What can hang from each mark:
W: L
T: L M
F: M
M: B F N T
N: M
L: T
D: B
B: D M

Known rows, with every way that one mark hangs from another:
L[T[M[B[D] F]]]: [-2.42 -1.94 -2.37  0.70  0.01  1.28  2.33 -2.05 -0.82 -4.34 -0.14 -1.27
  1.00  1.81  0.30 -0.40 -1.35  2.38  2.22 -6.49 -1.82 -1.72 -0.46  0.25]
L[T[M[B N]]]: [ 2.79  2.57 -1.16  1.15 -2.48  0.29 -2.27 -3.60  0.71 -2.27 -2.74  3.60
  2.56 -0.80 -0.18 -0.20 -1.17  1.24  1.30 -4.95 -0.82 -1.03 -1.31 -1.52]
M[B[D] F T[L]]: [-2.58 -0.60 -0.40 -1.72  1.82 -0.28  0.59  1.92 -0.60 -1.55  2.07 -3.86
 -4.02  2.04 -0.76  0.14 -0.20  2.05 -1.19 -0.01  0.45 -3.19  3.66 -1.14]
F[M]: [ 0.32 -1.81 -1.70  1.76 -0.96  1.13  1.39  2.83 -1.56  2.05 -2.53  0.61
  0.61 -1.71  3.08  0.26 -0.87 -3.14 -0.90  2.70  1.94  3.68 -1.03 -0.52]
B[M[F T]]: [ 0.72 -3.31 -2.10 -0.29  2.43 -1.59  1.79  1.07 -0.17 -0.20  2.61 -1.34
  0.92  0.19  0.05  0.12  2.37 -2.92 -3.50 -1.70 -2.68  2.66  2.47  1.44]
L[T[M[B F N]]]: [ 3.02  1.77 -1.59  0.33 -1.48 -0.23 -0.26 -3.02  0.26 -3.95 -1.41 -0.17
  0.83  0.98 -0.45 -0.58 -1.30  2.13  1.52 -8.41 -1.21 -1.74 -0.57 -1.22]
L[T[M]]: [-0.55  0.57 -4.12  2.40 -1.47 -0.75 -1.03 -1.92 -0.66 -0.94  0.83  3.46
  3.24 -1.00  1.03 -0.86 -0.83 -1.04  0.63 -2.79 -2.04  1.65 -2.84  1.51]
D[B]: [ 0.32  0.07  1.35  1.70 -3.44 -2.67 -0.30  4.03  0.55 -1.27  3.76 -0.67
  2.90 -2.32  1.75  0.81  2.20  1.08  3.58  7.14 -0.07 -0.16 -1.32  0.56]
L[T[M[N]]]: [ 2.21  2.83 -2.40  1.25 -2.48 -0.92 -2.32 -4.02  0.89 -0.36  0.09  2.17
  2.11 -1.39 -0.90  0.55 -0.54 -1.54  1.06 -3.78 -1.93  0.95 -2.20  0.96]
F[M[B[D] N T]]: [ 2.22 -1.13  1.23  0.05  1.16  2.88 -0.36 -0.83  1.12  0.22 -5.65  0.11
 -2.58 -0.58  0.88  3.28 -0.81 -1.85 -0.44 -1.42  0.62  0.62  4.18 -4.44]
T[L M[B F]]: [-2.09  0.93  1.56 -1.34  1.24 -1.35  1.08  1.42 -1.73  0.04  1.86  0.20
 -1.46  2.38  0.49 -3.98 -1.32  5.12 -0.30 -1.25  2.17 -1.59 -2.70 -0.55]
N[M[B[D] T[L]]]: [ 0.07  0.25  0.36  0.91  1.39  0.46  1.07 -0.22 -0.95  2.38 -0.13  1.47
  0.17  0.25  1.78 -1.11 -0.54 -0.70  0.02  0.52  2.15  0.63 -0.44  1.65]
B[D M[N]]: [-1.63 -1.35  3.14 -2.50 -0.22  1.81  1.09 -2.37  2.15  2.80  0.11 -3.09
  2.25 -1.92 -3.69  2.71  1.73 -3.84 -0.20  7.06 -0.68  0.71  0.89  3.60]
T[L M]: [-2.85  2.12  1.08 -0.06  0.10 -2.07 -1.43  0.60 -0.77  4.01  3.28  2.86
 -0.05 -0.15 -0.18 -3.01 -0.32  0.91 -0.73  4.39  0.98  1.36 -4.43  1.79]
T[M[F N]]: [ 0.92  1.24  2.06 -0.39  1.27 -2.49  0.74 -1.27 -0.14 -0.12  2.43 -3.28
 -1.20  1.13 -0.81  1.49  0.73  0.39  0.97 -3.63 -0.77  1.02 -2.25 -0.02]
T[L M[B[D]]]: [-5.20  0.32  3.35 -1.03  1.31  0.62  0.18 -0.14 -0.41  2.17  0.25  2.12
 -0.41  1.15 -0.78 -2.15 -1.40  3.57  0.99  4.45  1.86 -1.62 -2.32  0.07]
B[D M]: [-4.36 -3.96  0.93 -0.90  0.77  2.04  2.70 -0.19  0.65  2.33  0.84 -1.69
  3.35 -1.48 -1.46  1.20  1.40 -3.48 -0.60  7.59 -0.86  1.51  0.19  4.23]
F[M[B N T[L]]]: [ 4.73  2.31  0.36 -0.80 -0.76  0.87 -2.93  0.51  0.53  2.47 -4.42  3.52
 -2.96 -1.21  0.67 -1.02 -1.79 -0.92 -2.90 -0.26  2.55  0.46  2.85 -3.82]
L[T[M[F]]]: [-0.19 -0.36 -4.56  1.70 -0.77 -1.13  1.05 -1.49 -1.04 -2.48  2.32 -0.49
  1.67  0.61  0.77 -0.82 -0.68  0.01  0.66 -6.69 -2.05  0.91 -2.24  1.78]
W[L[T[M[N]]]]: [-0.56  1.93 -3.66  2.33 -3.36  0.71 -2.94 -0.11  0.55 -0.50 -0.07  3.18
  1.25 -0.77 -0.76  0.57  0.65 -1.51  2.70  0.95 -1.62  0.91 -6.15  2.74]
L[T[M[B[D] N]]]: [ 0.35  1.30 -0.21  0.19 -1.82  1.66 -1.17 -4.51  1.18 -2.10 -2.26  1.29
  1.76 -0.39 -1.23  1.13 -1.40  0.87  2.29 -3.33 -0.97 -1.69 -0.44 -0.65]
L[T]: [ 0.77  0.96 -5.61  1.94 -4.11 -0.37 -1.76  0.07 -0.79 -1.09  0.38  1.09
  3.45 -2.88  0.97  0.58 -0.51 -2.73  0.10  0.93 -1.19  0.50 -1.00  1.84]

Rows:
[-2.36  2.00  2.42 -0.18  0.34 -0.87 -1.38  0.75 -1.11  2.02  0.03  4.62
  0.30  0.58  0.67 -3.78 -1.22  3.87 -0.25  2.77  2.37 -0.80 -3.24 -1.00]
T[L M[B]]
[ 2.33  2.17 -2.08  1.88  0.54 -2.32 -0.33  0.65 -1.62  4.30  2.59  2.42
  0.76 -0.96  2.11 -1.83  0.39 -3.56 -1.74  0.51  1.15  3.59 -2.61  2.99]
N[M[T[L]]]
[-0.20 -0.16  2.85 -2.54 -0.46  1.19  1.77  0.12  0.24 -2.85 -0.82 -7.37
 -1.63  0.83 -1.83  3.40  0.30  1.86  2.28  0.39  1.12 -3.91  2.33 -1.83]
M[B[D] F N]
[ 0.87 -1.04  2.38 -0.61 -1.01  4.10  1.37 -0.22  0.56  0.88 -6.02 -1.29
 -0.98 -0.80  0.54  2.32 -1.69 -0.99  1.29  1.95  2.90 -0.33  1.67 -2.81]
F[M[B[D] N]]
[ 3.74 -0.29  3.26 -1.45 -2.75 -2.05  1.78  0.97  2.36 -1.72  4.82 -3.78
  2.97 -1.04 -1.54  0.17  2.78  0.88  1.99  3.47 -0.85 -0.35  0.40  2.77]
D[B[M[F N]]]
[-3.83 -5.06  0.52 -2.10  1.97  1.22  4.91  0.36  0.09  0.28  2.77 -5.93
  1.55  0.63 -1.91  1.22  1.19 -2.14 -0.68  3.54 -1.06  0.91  0.90  4.50]
B[D M[F]]
[ 1.07 -0.32  1.41 -1.52  1.65  0.01 -0.14 -0.40  0.90 -3.46 -0.78 -5.58
 -3.85  1.47 -1.54  4.48  1.08  0.71  0.46 -3.72 -1.26 -2.99  5.33 -3.42]
M[B[D] F N T]
[-0.16  1.00 -4.13  1.72 -2.87  0.42 -0.63  0.49 -0.14 -1.91  1.51 -0.42
 -0.04  0.75 -1.34  0.44  0.87 -0.18  2.56 -2.52 -1.90  0.29 -5.73  3.00]
W[L[T[M[F N]]]]
[ 0.62  4.44  4.20 -1.74 -0.91 -0.97 -2.64 -1.41  0.65  2.54 -0.74  3.39
 -0.48  0.01 -1.42 -2.28 -1.11  3.28 -0.11  2.05  2.48 -1.57 -2.53 -1.82]
T[L M[B N]]
[-1.22 -3.65 -0.64  1.39  1.94  2.90  1.22  1.18 -0.69 -0.28 -5.14  1.27
 -1.86  0.10  3.08  1.72 -1.28 -1.55 -0.82 -0.61  0.32  1.54  3.54 -3.37]
F[M[B[D] T]]
[ 0.14  1.02 -2.96 -0.76  0.76 -3.67 -1.01  3.03 -1.16  0.61  5.10 -2.83
 -3.37  0.55 -0.25 -0.45  0.72 -0.73 -3.38 -0.24 -0.40  0.25  1.61  0.69]
M[F T[L]]
[ 4.00  3.59  0.52 -2.39 -0.33 -1.95 -2.61  0.74  0.37 -1.05  0.84 -2.10
 -4.11  0.80 -1.62  0.10 -0.03  1.93 -2.11 -2.50  0.83 -3.16  3.74 -2.80]
M[B F N T[L]]
[ 1.10  3.42  3.56 -2.50  0.01 -1.39 -0.37 -0.62  0.02  0.73  0.97 -0.74
 -2.09  1.85 -1.79 -2.55 -1.09  4.64 -0.04 -1.82  2.30 -2.44 -1.87 -1.11]
T[L M[B F N]]
[ 4.26  2.04  2.64 -1.77 -2.82 -2.85 -2.37  0.09  3.70  1.85  4.42  1.86
  1.57 -2.30 -2.09 -1.10  2.48 -0.39 -0.55  6.07 -1.27  0.10  1.60  2.51]
D[B[M[N T[L]]]]
[-4.76 -0.47  2.66 -2.20  2.10  0.11  2.30  0.25 -1.03  0.22  1.92 -2.30
 -2.22  3.19 -1.21 -2.46 -1.48  4.70  0.89  0.43  1.89 -2.56 -1.74  0.45]
T[L M[B[D] F]]
[-0.02 -1.62  0.25  2.43  2.51  0.83  1.85 -0.32 -1.17  0.13 -2.00  0.85
  1.39  0.22  3.23  1.16  0.38 -1.61  1.46 -2.10  0.51  1.56  0.28 -0.17]
N[M[B[D] T]]
[ 3.06  1.48  1.55 -1.24 -1.53 -0.44  0.12  1.44 -0.34 -3.17 -1.10 -4.57
 -0.71  0.19 -0.53  1.65  0.24  2.08  1.08 -1.45  1.33 -2.90  1.42 -2.95]
M[B F N]
[ 2.88  1.82 -0.75  1.85  0.40 -1.03 -0.53  0.88 -1.96  2.38 -0.79  4.15
  1.00 -0.31  3.20 -2.90 -0.45 -0.54 -0.97 -1.28  2.15  1.41 -1.31  0.37]
N[M[B T[L]]]
[ 1.55 -0.35  0.95 -0.65 -1.64 -2.69 -1.29  1.89  2.09  1.10  5.14  2.92
  2.57 -1.91 -0.45 -2.39  2.24 -0.02 -0.82  6.63 -1.16  0.84  0.97  2.80]
D[B[M[T[L]]]]
[-4.68 -3.02  2.37  0.24  3.42  0.40  3.58  0.27 -1.13 -2.66  0.26 -3.16
 -0.82  3.00  0.45  0.35 -0.09  3.72  2.54 -2.92 -0.30 -1.16 -0.75 -1.40]
T[M[B[D] F]]
[-1.16 -1.77 -0.24 -0.28  1.17  2.43  0.06  1.44 -0.50  1.97 -3.39  1.97
 -2.90  0.13  1.60 -0.89 -2.17 -0.44 -1.82  1.97  2.13  0.43  3.01 -1.95]
F[M[B[D] T[L]]]
[ 3.53 -0.64 -0.30 -1.53  1.35 -1.72  0.03 -0.94  1.44  0.16  1.72 -2.50
  0.06 -0.30 -2.09  1.48  2.44 -3.41 -3.34 -2.46 -2.57  1.88  3.22  1.25]
B[M[F N T]]
[-0.10 -0.62 -1.40 -0.98  0.83 -1.27 -1.70  0.69  0.45  3.97  2.20  3.83
  1.24 -1.83 -0.96 -2.35  1.37 -3.18 -4.94  4.54 -1.06  2.40  1.11  2.69]
B[M[T[L]]]
[-2.72 -2.00 -0.05  1.00  1.96  0.70 -0.87  1.11 -0.14 -1.82 -1.98  0.28
 -0.78 -0.03  1.41  2.86  0.73 -0.33  0.38  1.50 -1.27 -1.21  3.72 -3.48]
M[B[D] T]
[-1.89 -0.28  4.31 -1.32  2.13  0.24  2.41 -2.08  0.63 -2.04 -0.37 -4.38
 -1.82  2.42 -1.48  2.07 -0.07  3.39  2.79 -3.60 -0.15 -2.03  0.01 -1.96]
T[M[B[D] F N]]
[-5.03 -1.88 -3.29  2.42 -1.89  3.27 -0.32  1.05 -0.60 -2.48 -2.23  2.88
  1.26  0.82  0.56 -0.10 -0.28  1.17  4.07  1.74 -0.95 -0.84 -5.04  1.78]
W[L[T[M[B[D]]]]]
[-2.77 -5.38 -0.84 -1.16  3.94  0.35  3.60 -0.27  0.61 -0.20  3.02 -4.38
 -0.15  0.88 -1.51  1.94  2.15 -3.26 -2.23 -0.04 -2.99  1.49  3.78  2.92]
B[D M[F T]]
[-2.78 -0.38 -5.20  3.47 -2.63  0.84 -1.51  1.67 -0.88 -0.86  0.62  3.90
  2.01 -0.32  0.84 -0.70  0.49 -0.95  2.33  1.43 -1.90  1.54 -6.80  3.11]
W[L[T[M]]]
[ 3.77  0.35  1.42  0.04 -1.86  2.51 -0.32  0.88 -0.14  0.74 -6.16  1.48
 -0.03 -1.49  1.99  0.67 -1.60 -0.73 -0.03  0.85  3.06  0.58  0.95 -3.72]
F[M[B N]]
[ 0.29 -2.69 -0.59  1.65  3.37  0.20  4.25  0.47 -1.83 -1.68 -0.21 -3.30
 -0.30  2.13  2.69  1.07  0.23 -0.39  1.37 -6.01  0.17  0.77  0.82  0.18]
N[M[B[D] F T]]
[-2.93  0.06  0.23 -0.77  1.06  0.36 -2.03  1.27 -0.15  0.90 -0.21  0.80
 -2.18 -0.07 -0.24  0.29 -0.18  0.84 -1.09  4.41  0.59 -2.24  3.17 -1.67]
M[B[D] T[L]]
[-2.11  3.01  5.12 -2.58 -0.16  0.35 -1.50 -2.37  0.96  2.54 -0.45  0.62
 -1.55  0.59 -3.11 -0.73 -1.19  3.12  1.31  3.51  1.96 -2.41 -1.58 -0.33]
T[L M[B[D] N]]
[ 3.44  0.20  0.15 -0.62  0.73 -1.14 -1.98 -1.75  2.01  1.80  0.29  1.77
  1.72 -2.10 -1.52  1.28  2.41 -4.61 -3.30  1.26 -2.63  2.39  2.73  0.78]
B[M[N T]]
[ 0.28 -0.57 -3.20  1.42 -0.61  0.01  1.05 -1.36 -1.22 -4.50 -0.52  0.93
  2.00  1.16  1.40 -1.71 -1.26  2.72  1.01 -8.39 -1.01 -0.99 -1.03 -0.91]
L[T[M[B F]]]
[ 4.78  0.27  0.04  0.68  0.25  1.35 -1.68  0.39  0.17  0.24 -5.81  2.81
 -1.81 -1.02  2.18  1.60 -0.91 -1.90 -1.58 -3.13  0.82  1.43  3.54 -5.35]
F[M[B N T]]
[ 1.10 -0.11 -2.90  0.75  0.41 -0.32 -1.25  2.39 -0.88  4.05 -0.73  2.69
 -2.44 -1.30  1.85 -1.16 -1.17 -3.30 -3.94  1.67  1.30  3.42  1.11 -0.21]
F[M[T[L]]]
